Each row comes from the steps of one path. Every step used is in the known rows, and no mark comes twice. Write the path behind each row, first mark first.
Known rows:
V > F > W > T > B > N > A > D > M: [-0.24 -2.46 -1.55  3.06  2.89  1.68 -2.06  5.06 -0.69  0.25  1.23 -0.31
 -4.40 -0.18  1.54 -1.38  0.82 -0.03  0.71  0.18  5.32  0.26 -2.54  1.48
  1.47]
G > T > W > F: [-1.28 -2.86  3.31  0.27 -0.35 -0.47  0.45  0.26  0.16  2.96 -0.99  0.39
  1.78 -0.95 -2.15  0.85  0.60 -0.06 -1.16 -3.06 -0.70 -2.67  0.65  1.70
  2.11]
W > F > V > T > B: [ 2.05 -2.32  1.29  6.17 -0.40  1.36 -2.00 -3.90 -0.11  0.46 -1.12  4.39
  0.08  1.78  1.07 -0.40  1.51 -0.12 -2.62 -0.56 -0.35 -1.42  1.57 -0.14
  3.91]
V > F > W > T: [ 1.12 -3.08  0.79  3.75  2.34 -2.08 -4.43  1.60 -2.09  3.03  3.21  5.73
  1.27  1.10  0.10  1.68  1.29  1.12 -1.66 -7.86  0.03 -1.25 -0.97  2.08
  2.22]
N > G > T > B: [-1.22 -4.01 -0.87 -2.25 -3.08 -1.49 -0.13 -2.96  0.75 -1.63  0.70 -3.70
  0.58 -0.16  1.29 -2.93 -0.62 -3.14 -5.23  1.55 -1.65 -1.37 -0.43 -2.67
 -0.79]
F > W > T > B > N > A: [ 0.32 -1.90  1.33  2.75 -1.99 -0.58 -5.14  2.03 -0.61 -1.12  2.30  0.00
 -3.01  1.15  1.37 -4.40  0.08  0.02  0.23 -3.97  2.98  2.32 -1.56  0.86
  2.70]
A > D > M: [ 3.62  3.56  1.17 -6.45 -0.84 -0.69  6.05  0.41  0.60 -2.07 -1.66  0.02
 -0.59 -0.27 -0.61  1.44 -1.39 -2.96  0.03  2.62 -1.71 -2.39  2.48 -3.16
  0.66]
D > A > N > G: [-1.17  4.24 -2.25 -6.37 -0.49 -3.48  1.91  0.66  1.05 -1.82  0.53 -2.55
  0.42 -1.08 -2.03  2.73 -0.17  2.65  1.91  0.07 -1.13  0.34  1.63 -0.38
 -6.10]
W > T > B: [ 1.18 -2.34  1.48 -0.35 -3.30 -1.39 -2.55 -2.17 -0.89 -1.90  0.86  2.17
 -1.25 -0.10 -2.09 -3.42 -0.55 -1.45 -4.29 -0.83 -0.27  0.45  1.14 -1.70
  3.07]
V > F > W > T > B: [ 0.23 -5.04  0.59  3.90  1.31 -2.75 -6.42  0.22 -1.18  2.29  2.25  4.98
 -1.53  2.01  1.29  0.31  0.97  1.12 -3.47 -5.89  2.15 -1.38 -1.07  0.88
  2.43]
M > D > A > N > G > T > W > F > V: [-8.14  0.40 -5.76  2.90  7.35 -2.40  5.03  1.21  0.28  1.62 -1.79 -6.04
  0.51 -1.67 -4.12  3.23  1.50  1.89  2.55  3.03  2.21  1.11  3.92  0.38
 -3.44]
N > A > D: [ 0.15  5.91 -1.68 -7.14 -2.32  1.31  5.04  1.80  0.11 -0.65  0.29 -0.03
  1.72 -2.57 -2.20 -0.10  4.55 -0.26  2.34 -1.62 -1.03 -0.99  3.72 -3.02
 -1.89]
B > N > G > T > W: [ 0.52 -1.95  0.21 -0.69  1.48 -0.07  0.09  0.03  0.34  0.65 -0.03 -3.66
  0.00  0.14  2.14  1.04 -3.40 -0.92  0.77  2.21 -1.51  0.37 -4.26  1.45
 -1.50]
D > A > N > G > T > W: [-2.30 -0.86 -1.64 -3.58  1.75 -2.87  2.25  1.31  0.60 -1.04 -0.92 -3.74
 -0.50 -1.46 -0.96  0.13 -0.89  2.04  1.18  1.10  0.16  0.60  0.13  0.86
 -4.64]
B > T > W > F: [ 0.29  0.18  3.20 -0.21  1.48 -0.65 -0.37  2.01 -1.49  1.79 -2.12  4.63
  0.15  0.20 -3.76  2.75 -1.59 -0.67 -0.28 -1.78 -0.18 -1.69 -0.80  2.42
  0.84]
M > D > A > N > G: [-4.94  5.16 -6.11 -6.41  1.71 -4.31  5.11  0.26 -0.01 -2.23 -0.34 -4.73
  1.58 -2.64 -4.79  3.90  0.21  2.23  2.44  1.82 -1.86  2.29  3.82 -1.96
 -7.34]
A > N: [ 1.83  7.04  1.62 -5.11 -2.38  0.81  0.72 -2.05 -0.12 -0.91  0.83  2.26
  2.37  0.32 -1.18  2.00 -2.18  1.53  2.75 -0.99 -2.60  0.67  1.51 -1.57
 -2.02]
T > W > F > V: [ 0.70  1.74  3.21  1.20  1.73 -0.92  0.13  0.95  1.74  3.77 -1.21  2.10
 -1.13  2.73 -0.52  4.78  1.72  1.12  2.18 -2.39  0.79 -3.95  1.78  0.14
  2.01]
F > W > T > B > N > A > D > M: [ 1.56 -1.22  0.07  1.09  1.00  0.14  0.22  3.57 -0.61 -2.63  0.29 -2.68
 -6.01  0.62  1.48 -3.76 -1.59 -2.58  0.60  1.17  4.63  1.20 -0.49 -0.87
  3.73]
G > T: [ 0.80 -1.00  2.51 -1.74 -3.49 -0.17  1.46 -1.77 -0.50 -0.66  0.50  1.84
  4.85 -0.71 -0.28 -3.58 -0.03 -2.13 -2.76 -1.24 -3.98  0.36  1.37 -0.53
  1.36]
A > N > G > T > B: [-1.70  0.31 -1.98 -2.39 -1.59  0.77 -0.38 -3.96  0.16 -2.20  1.06 -3.95
  0.66 -0.22  0.72 -1.69 -3.08 -1.26 -2.05  3.10 -0.79  0.38 -0.60 -2.71
 -2.55]
B > N > A > D > M: [ 2.10  5.33  0.59 -5.77 -2.27  2.97  5.20  3.72  0.95 -2.32 -0.49 -2.82
 -0.77 -1.64 -0.33 -0.69  0.01 -1.59  3.74  3.59 -0.34  0.60  0.04 -0.80
 -1.37]
M > D: [-1.32  3.63 -1.20 -5.02 -1.70 -2.35  3.95 -1.30 -0.34 -0.86 -0.38  0.40
  3.43 -1.11 -3.54  1.87  0.78 -0.87  0.07 -0.79 -4.26  0.79  3.67 -2.95
 -1.44]
V > F > W > T > B > N > A > D: [-1.56 -0.39 -3.52  3.78  4.31  1.68 -3.58  3.22 -1.51  2.39  1.87  1.91
 -2.15 -0.57  1.10  0.04  2.67  2.47  1.79 -2.43  5.41  1.43 -1.45  1.43
  0.44]

Which path is each row?
[-0.38 -0.39  0.31 -2.32 -3.17  3.55  3.95  1.58  0.84 -3.27 -1.47 -4.28
 -0.99 -2.03  0.95 -6.54 -0.29 -3.24 -0.59  6.63  1.19  1.94 -0.28 -1.39
  0.49] | G > T > B > N > A > D > M
[ 0.45 -0.48  0.60  6.78 -1.79  5.10 -2.83 -0.57  0.13  0.06  0.02  1.56
 -0.04  0.39  1.23 -2.71  2.88  1.31  1.03  0.55  1.27  1.52 -0.82  2.08
  1.79] | W > F > V > T > B > N > A
[ 0.72  1.18 -0.53 -3.38 -1.72 -1.37 -2.11 -1.98  1.69 -1.14  0.25 -3.27
 -1.79  1.25  2.29  2.23 -2.83 -0.02 -0.49  3.05 -0.68 -0.30 -2.92 -1.28
 -2.89] | T > B > N > G
[ 0.55 -1.53  2.57  0.58 -3.19  0.45 -2.01 -2.99  0.48 -1.25 -0.61  0.58
  1.79  0.28  2.09 -4.44 -2.79 -0.90 -2.25  3.36 -1.30  2.71 -1.56  0.31
  1.20] | G > T > B > N
[-7.15 -0.60 -6.38 -2.91  0.85 -3.71  3.69 -1.95  0.08 -3.34 -1.18 -6.27
  1.28 -2.96 -3.39 -2.00 -0.19  0.39 -1.82  4.98 -0.24  3.47  3.54 -2.44
 -5.46] | M > D > A > N > G > T > B
[ 1.45  0.06  1.68 -0.67  0.82 -3.02 -2.95  1.44  0.14  3.73  1.80  5.48
  2.06  2.59  2.47  4.51  1.89  2.17  0.53 -7.61 -1.40 -3.09 -0.74  1.21
 -0.79] | V > F > W
[ 5.78 -1.45  2.00  3.07  1.14  0.83  0.18 -1.66 -0.55 -0.27 -1.60  5.73
 -0.61  2.83  3.19  0.25  0.04 -0.11  0.90 -0.98 -2.06 -0.25 -0.21 -0.06
  2.52] | F > V > T > W
[ 1.53  3.91  0.41 -7.88 -3.84  1.34  6.78  3.53  0.98 -2.66 -0.35 -2.32
 -0.65 -2.08 -1.96 -1.35  2.60 -2.69  1.17  0.99 -0.95 -1.96  2.73 -3.08
 -1.05] | N > A > D > M
[ 2.89 -0.34  1.51  6.05  0.53  2.18  0.12 -2.49 -1.09  1.20 -0.13  5.13
  2.75  0.94  0.09  0.78  1.65 -0.23 -0.66 -2.57 -2.34 -1.19  1.74  1.13
  3.64] | W > F > V > T
[ 2.70 -1.03  0.89  0.24 -5.36  3.71 -2.60 -0.80 -0.49 -3.18  0.09  1.77
  0.25 -1.05  1.60 -4.69  1.02  0.83 -0.08  0.34 -1.46  3.25 -2.33  1.06
 -0.75] | V > T > B > N > A
[-1.80 -1.46 -0.03  5.91  4.93  1.32 -0.17  0.31  1.03  3.77 -0.23 -3.79
 -0.24  1.43  1.95  2.98 -1.56 -0.38  1.63  2.38  1.17 -1.40 -2.80  2.42
  1.00] | B > N > G > T > W > F > V
[ 0.19  0.76  3.39 -2.87 -0.58 -1.69 -0.05  1.12  1.17  3.16 -1.07  1.25
 -0.57  0.31 -2.68  5.23  1.03  1.65  1.23 -4.30 -0.23 -4.20  0.96  0.82
  0.36] | T > W > F
[ 2.46 -0.89  1.47  8.21  0.95  2.99 -3.28 -3.49 -0.19  0.80 -1.30  3.97
 -0.07  2.21  2.61  0.09 -1.03  1.04 -0.13  1.99  0.46  1.23 -1.15  2.07
  3.58] | W > F > V > T > B > N
[-2.13 -2.31  0.34  1.75  2.82  0.59 -0.42  0.69  0.39  3.03  0.03 -4.59
  0.22 -0.73 -0.31  3.58 -2.24  0.20  0.73  0.55  0.04 -1.59 -3.56  3.08
 -0.54] | B > N > G > T > W > F
[ 0.62 -3.63  0.84  5.89  2.85 -1.42 -7.87  0.54 -1.23  2.63  2.01  4.59
 -1.58  2.38  2.73  0.86 -1.37  2.37 -0.91 -3.31  2.85  1.19 -3.78  3.07
  2.07] | V > F > W > T > B > N
[-1.73  1.62 -1.69 -1.53 -1.71  3.44  2.18 -0.23  0.08 -1.46 -0.85 -2.04
  1.23 -2.63  0.67 -5.31  1.46 -0.76  0.62  4.00  1.34  2.89  0.75 -1.20
 -0.42] | G > T > B > N > A > D
[ 1.11 -1.96 -1.83  7.70  2.60  2.43 -2.93 -3.37  0.03  0.67 -0.17 -0.73
 -1.31  1.88  3.00  2.27 -1.49  0.01 -0.62  3.05  0.52 -0.31 -2.57  1.29
  1.22] | W > F > V > T > B > N > G
